Each row was made from one path, in order. Every step used is in the known rows, and no mark comes twice. Write each row's path.
Known rows
k > w > e > x > d: [ -8.7 -28.5   9.5  14.0 -17.3   5.2   4.1  -5.8 -20.7   7.7   1.8 -14.4
  11.7  12.8 -30.0  -8.2  -7.3 -36.6 -20.1  12.1  -1.5  24.2  21.4]
w > b > x > d: [ -8.4 -12.1   8.6  -8.2  -2.5  14.9   1.7   0.5  -8.3  -8.1 -10.3 -20.1
  10.5  16.8 -22.3 -15.1 -15.3 -37.9 -24.2  21.9  12.3  28.4  13.4]
c > w > b: [ -5.6  -2.3  13.2  -3.4 -39.1  14.8   2.4  -5.4   4.0   8.0  -2.0 -15.1
   7.2  -3.7 -35.8 -12.9  -8.0 -28.5 -29.5  -3.4  15.5  24.7  -1.9]
b > x > k > w > e > n: [-12.8 -22.5  12.6  -5.3 -16.2   6.2  -8.2  -1.3 -38.5   6.4  -8.8 -14.8
   7.8  13.4 -33.8 -11.0   0.5  -7.5 -22.2  33.5  11.8   0.9  13.1]
e > w: [ -9.5 -17.8  19.7   2.6  -8.7  12.9   5.6  -2.7  -0.1  12.5  -8.9  -6.4
   6.3 -14.3 -44.0  -3.4  -3.2 -17.3 -27.4 -16.4   7.8  23.2   8.4]
l > x > e > w: [-16.1 -29.1   8.6   4.2  -3.5  -9.9  10.8   2.0  -0.4  24.3  -5.4 -11.5
   4.9  -2.4 -47.3  -1.3  -8.3 -14.5 -31.1  -6.6  11.2  27.2  15.9]
c > w > b > x: [ -7.6 -18.8  11.5  -0.4 -26.1  18.4   1.1  -2.0  -4.8   6.4  -2.7 -20.5
  12.0   9.4 -29.1 -15.8 -13.6 -21.6 -25.4   3.8  18.2  20.8  -4.4]
e > x > k > w > l: [ -7.9 -30.0  17.2  -0.7   3.1   5.9  -2.9  -8.9  -9.9   1.6  13.3 -15.5
  12.3  15.3 -26.4  -6.7   8.6 -22.0 -20.0  29.8   4.6  23.2   2.7]
c > w > e > x > d: [-11.4 -27.2   0.5  10.5 -33.8   9.4   4.5   0.8 -10.4  20.7   4.6 -12.2
  10.2  17.9 -23.8  -8.0 -12.5 -34.4 -25.2  -9.3   2.2  23.6   6.5]
k > w > b > x > e: [ -8.1 -14.3  15.0   1.2 -15.3  -6.3  -0.3  -6.7 -15.3  -2.0   0.0 -24.2
  12.2  12.2 -48.1 -10.7 -14.0 -26.8 -17.5  26.0  16.2  22.1  14.6]
l > x > k: [-14.0 -20.3  12.7 -17.0  11.6  16.8  -1.0   1.8  -6.5   7.5  -6.1 -17.1
   2.8   1.8 -24.6 -10.2   7.7 -17.6 -39.4  17.5  16.6  29.0  26.6]
l > x > c > w > e > n: [-18.7 -20.9  -7.7   4.8 -30.5 -19.5   3.9  -1.6 -14.8  30.3 -16.7  -3.6
   1.1   5.4 -31.8  -8.6  -5.7 -16.1 -27.6  -2.4  11.5  12.0  -7.6]
w > k: [-12.4  -2.0  19.6 -19.3 -13.4   5.8 -11.6  -4.5  -5.2  -5.3  -4.5 -14.6
   7.3  -6.5 -13.0 -14.3   0.3 -23.9 -31.2   9.0  14.8  24.0  19.6]
w > e > x: [-13.8 -30.7   6.5 -15.3  -9.2  -4.2  -5.5  -8.2 -26.4  10.0  -2.5 -15.7
   8.3   9.4  -4.4 -12.3  -6.5 -24.9 -13.4   2.6   9.3  21.8   9.2]
b > x > e > n: [-15.5 -18.7  -0.3 -16.1  -1.3 -15.9  -7.0  -0.3 -23.3   7.7  -8.9  -8.0
   1.7  13.4 -34.5  -4.8 -16.5 -11.5 -17.2  21.5  13.4  -0.5   2.1]
k > w > l: [ -5.0 -20.8  20.7   2.9   8.5   5.5   2.9 -12.1   1.1   1.8   0.5 -10.4
  11.5  -6.8 -31.8  -6.0  -1.4 -24.5 -17.8   7.3   2.8  20.4   5.3]
c > w: [ -7.7 -12.9  14.6   2.5 -20.2  19.3   1.6  -3.0   3.6  14.4  -0.1  -8.2
   5.5 -10.1 -41.4  -5.9  -5.0 -21.1 -31.4 -17.5  10.0  18.6   4.5]
b > x: [-11.1 -27.5  14.8 -10.5  18.6  14.2  -4.0  -3.5 -15.1   0.6  -9.0 -14.8
   8.7   3.2 -21.5 -11.1  -9.2 -17.5 -20.9   3.5  13.3  17.5  12.9]
k > w > b: [ -3.2  -3.3  22.7  -0.1 -22.6  11.3   2.2 -11.3  -5.6  -5.5  -4.7 -18.2
   9.1  -8.8 -42.0 -13.6  -3.2 -31.8 -24.2  18.2  12.2  26.1  12.4]
e > w > l: [ -9.6 -24.7  16.2  -0.5   3.0   2.0   6.6  -6.1   6.7  12.5  -4.5  -6.0
  10.5  -6.7 -28.3  -3.4  -4.4 -18.6 -18.7 -14.2   3.9  23.7  -6.0]
k > w > e: [ -8.0 -17.2  19.9   2.3 -13.6   7.2   0.4 -10.4 -18.8   7.6  -6.3 -15.0
   9.5 -10.0 -34.0  -9.2  -2.6 -25.6 -20.2  -1.9   6.7  19.6  23.3]
x > c > w > e: [-13.6  -7.5   6.0   4.9 -32.6  -8.4  -0.7  -7.5  -7.5  20.7 -10.4  -7.7
   5.6  -1.1 -40.5  -5.8  -3.8 -30.5 -23.1 -27.8   9.4  25.2   3.2]
b > x > c > w > e: [-15.8 -24.5   4.9   7.9 -19.8  -5.4  -2.2  -4.2 -16.9  20.4 -10.6 -12.3
  10.5  12.5 -33.7  -9.5 -10.0 -23.5 -18.6 -21.0  12.8  21.4   0.7]
x > k > w: [ -6.6  -6.4  25.6  -0.9  -9.2  22.6  -3.0  -4.7  -7.4  -0.9   1.2 -14.1
   6.1  -7.7 -52.7  -5.3  10.3 -22.1 -34.2  16.4   9.8  22.6  27.2]
k > w > l > x > d: [ -7.6 -32.1  10.9  15.1  19.3   8.1  14.9  -2.8   7.8   8.3  -0.5 -12.3
  12.4   5.0 -29.0  -6.2  -4.4 -31.5 -29.6  18.6  -1.1  29.4  16.7]

Write each row's path
[-13.0 -25.7  10.2  11.6 -18.5 -18.9  -1.5 -14.1 -25.3  10.0  -4.2 -12.7
   9.6   8.3 -36.4  -8.2   0.1 -32.1 -12.5   4.7   4.7  26.0   9.2]  k > w > e > x > c
[-13.9 -18.0   6.8  -2.1 -21.3 -14.4  11.1   0.2   0.2  17.6  -6.7 -18.7
   6.5   3.5 -42.5  -8.4 -11.2 -22.7 -28.8   7.5  16.6  33.4   9.7]  l > x > e > w > b
[-12.2 -28.4   8.0  -3.5  -0.5  14.1   4.6   1.7   9.0  19.9   4.9 -14.3
   9.2   9.5 -21.2  -8.1   5.4 -14.6 -36.5   6.5  11.8  26.8   0.2]  c > w > l > x > k
[ -6.7 -13.6   7.1   8.2 -26.1  23.1   6.3   4.3   1.7   5.0  -2.6 -18.1
  12.3  17.5 -35.5 -13.3 -17.4 -34.8 -31.3   6.1  11.9  26.3   2.7]  c > w > b > x > d
[-11.8  -9.4  -3.5  -5.2 -42.0 -12.6  -2.3   1.3 -13.1  13.6  -3.9 -13.4
   4.9  19.7 -41.8  -9.9 -21.1 -15.7 -21.5  20.9  18.2   2.5 -15.3]  c > w > b > x > e > n
[-12.3 -12.2  13.1   0.5 -18.0  -7.9   4.3  -2.0  -0.2  16.9  -3.7  -7.3
   4.3  -6.8 -55.8   1.7  -9.2 -20.4 -24.7 -14.9   8.2  23.0  13.2]  x > e > w
[-16.9 -24.2   1.7   8.0 -20.5  -9.9   6.0  -3.9  -7.2  28.7 -11.5 -12.3
   6.4   3.3 -31.0  -9.0  -3.3 -24.6 -29.1 -19.8  12.7  29.6   6.9]  l > x > c > w > e
[-12.0 -10.6   4.0   6.3 -28.6  -6.1   7.7  -4.3   5.8  15.5  -9.6 -15.1
   5.7   3.8 -39.0 -13.4  -4.5 -30.9 -32.9   0.9  18.3  36.1  -2.8]  l > x > c > w > b
[-10.4  -1.0  11.7  -5.4 -35.4 -11.9   4.9  -3.4   0.7   9.9  -5.5 -14.2
   5.8  -0.7 -51.1  -5.2 -12.3 -27.9 -22.5  -1.0  14.5  28.2   6.7]  x > e > w > b
[-12.7 -15.8  13.5   5.5 -16.3  -8.4   3.6  -4.9  -8.2   4.9 -16.2 -14.1
  10.7   9.1 -44.3 -11.2  -8.9 -26.4 -18.3   0.3  16.0  31.9  -5.8]  e > w > b > x > c
[-11.1 -31.9   9.5   5.2  14.0 -16.8   9.1  -7.6   1.2  13.6   3.0 -15.8
  10.3   4.7 -34.8  -3.4  -5.8 -21.3 -21.6  17.7   6.3  24.6  13.0]  k > w > l > x > e
[-12.7 -34.6   7.5 -13.6  29.1  -0.4   5.0  -5.5   1.3   9.7  -6.7 -13.2
   8.8   2.1  -3.1 -10.7  -3.3 -19.8 -22.9   9.5   9.4  26.6   5.0]  w > l > x
[-14.0 -22.5   8.4 -13.3   9.7  -6.5  -4.5  -2.0 -14.9   4.4  -3.6 -16.3
   6.9  10.2 -33.1  -5.3 -14.3 -19.9 -18.1   4.4  13.8  17.6  16.8]  b > x > e
[-17.5 -19.5  16.4  -3.8 -20.8 -11.2  -5.4   3.3 -10.1  10.8  -1.6 -16.0
  12.8  10.7 -33.6  -8.1 -10.9 -12.4 -26.7   2.4  15.8  21.0  13.9]  b > x > e > w > k
[-12.6 -19.7  16.7 -17.7  12.5  20.4  -9.4   1.1 -17.2  -1.3  -4.6 -18.0
   7.3  10.6 -26.0  -9.9   1.5 -16.6 -28.5  15.8  16.4  20.7  19.8]  b > x > k
[ -9.9 -23.0  21.2   3.1   4.1  20.6   3.3  -0.9  -7.7   6.1  -0.7 -18.2
   6.3  -3.1 -44.4  -8.8  11.0 -16.5 -40.2  24.4  12.4  26.8  30.1]  l > x > k > w
[-11.6 -26.4  21.4  -1.4  -5.7  16.2  -6.1  -3.0 -30.8   4.4  -3.2 -22.7
  13.0  10.7 -33.9 -11.7   2.6 -16.2 -23.2  16.7  12.9  19.0  28.0]  b > x > k > w > e
[-10.5 -12.9   5.4  -3.2 -31.5  -2.3   0.0  -0.8  -5.0  11.2   1.8 -21.6
  10.5  17.2 -39.9 -10.5 -19.5 -24.3 -22.4   4.8  19.7  20.9  -0.9]  c > w > b > x > e
[ -8.7 -19.1  12.4   8.1 -16.1  15.1  10.0   4.2  -2.6   3.1 -10.5 -16.3
  13.2  13.1 -37.0 -11.0 -15.8 -30.8 -26.7   7.9   9.5  30.2   6.5]  e > w > b > x > d
[-14.9 -23.4   8.5  -4.8 -16.5   2.0  -0.2  -0.3 -29.0  14.8  -9.7 -13.3
   3.4   4.6 -32.1 -10.9   6.2  -8.9 -32.5  34.0  12.0   9.1  19.5]  l > x > k > w > e > n
[-12.3 -32.3   4.9   1.4 -32.0   4.1  -0.4  -5.1 -17.3  22.2   5.0 -14.4
  10.0   9.4 -18.6 -10.8  -8.2 -21.9 -20.0 -12.9   9.1  19.1  -0.9]  c > w > e > x
[-10.1 -29.9   1.7  12.0   4.0  12.7  15.4   3.3  17.1  21.4   1.5  -9.6
  10.6  10.4 -21.9  -5.8  -8.8 -28.8 -34.9  -2.8   1.8  29.0   0.6]  c > w > l > x > d
[-13.4 -24.6   7.0  -4.9 -36.7  10.7  -6.0  -0.3 -19.6  20.7   9.2 -17.2
   8.6  17.2 -22.0  -9.5   1.9 -20.3 -27.7  -0.3  12.2  22.0   5.8]  c > w > e > x > k
[ -9.6  -9.2  22.1  -4.3 -18.4  14.0  -4.9  -6.0 -20.7   5.1  -2.4 -18.1
   8.1  -2.3 -39.3  -8.2   8.0 -23.7 -28.1   9.9  10.0  22.7  30.2]  x > k > w > e
[-10.0 -22.5   5.7  -2.1  -0.5  10.0   1.2  -1.3  -6.9   2.4   0.9 -10.2
   6.2  12.5 -24.1  -7.0  -8.1 -36.5 -25.4  10.8   2.1  25.9  13.3]  e > x > d
[ -8.2 -29.6  21.2  -0.4  18.2  15.3  -3.7  -4.8 -11.0  -1.2   3.7 -18.5
  15.0  13.7 -29.2  -8.9   3.8 -15.6 -21.5  26.2   8.7  19.3   9.1]  b > x > k > w > l
[ -8.6 -37.4  15.9   6.8  21.1   3.3   9.9  -8.9   0.8   9.4  -2.0 -14.0
  12.1  -3.3 -22.5  -9.4  -0.2 -18.6 -24.5  15.2   5.6  24.6   8.5]  k > w > l > x
[-12.1 -21.3   4.6  11.3 -25.1  -6.1   0.4  -6.8  -3.1  17.0   2.3  -6.5
   5.9   8.5 -42.7  -5.0  -2.5 -28.2 -23.5 -10.8   8.0  24.7 -10.1]  e > x > c > w
[-15.6 -28.8   1.5 -15.0  22.6 -21.3   4.2  -4.6   1.6  13.7  -1.5 -14.3
   6.8   9.7 -15.1  -4.9  -9.1 -22.3 -20.0   9.9   9.8  26.5   8.4]  w > l > x > e
[ -5.2 -19.9  21.6   3.4  -7.6  14.6   0.8  -8.3 -15.5  -5.6  -6.2 -23.3
  14.1   4.4 -36.3 -16.6  -9.0 -24.4 -20.0  24.9  15.2  21.9  10.0]  k > w > b > x
[-15.6 -22.5   4.5 -11.9   8.8 -10.6   2.8  -1.3  -4.7  13.3  -4.8 -15.4
   2.3   1.7 -31.2  -5.7  -8.1 -21.2 -28.4   7.4  13.7  26.2  23.9]  l > x > e
[-15.3 -26.4  -9.5  -2.5 -13.8 -22.8   6.3   0.9   2.5  29.8   0.8  -4.3
   3.7  12.7 -28.9  -2.2 -13.0 -10.0 -25.2  11.4   8.5   5.3 -17.0]  c > w > l > x > e > n
[-12.2  -9.0   8.8 -11.3  -2.8  -8.8  -4.7  -8.6 -12.8  -6.0 -16.6 -18.1
   8.1  13.0 -29.2 -15.5  -9.0 -33.0 -16.3  14.7  18.6  30.8   1.1]  w > b > x > c
[-14.4 -21.0   5.4  12.0 -10.7  -1.5   7.7  -2.4   5.5  22.6  -7.9  -7.9
   3.9  -2.2 -45.2  -6.2  -1.2 -23.4 -35.2 -13.9  12.4  29.5   3.5]  l > x > c > w
[-15.6 -12.2  12.6   5.3 -27.4  -3.0  -8.7  -0.9  -4.6   7.9  -3.9 -13.7
  12.0  11.1 -31.8 -13.5  -3.7 -21.0 -31.4  -4.0  16.6  23.8   1.0]  b > x > c > w > k
[-10.2 -22.3  10.1  -1.9  16.9  19.6   1.0   2.5  -8.4  -0.5  -8.4 -12.9
   8.8  11.2 -26.5  -8.3 -12.3 -30.8 -26.8   6.9   6.8  23.0  20.1]  b > x > d
[-11.8 -27.0   1.0   8.4 -11.5 -16.3   1.6 -10.3   3.7  17.4   6.2  -5.3
   9.7  16.4 -26.4  -4.5  -3.5 -28.5 -14.8  -8.1   4.0  25.9 -24.5]  e > x > c > w > l
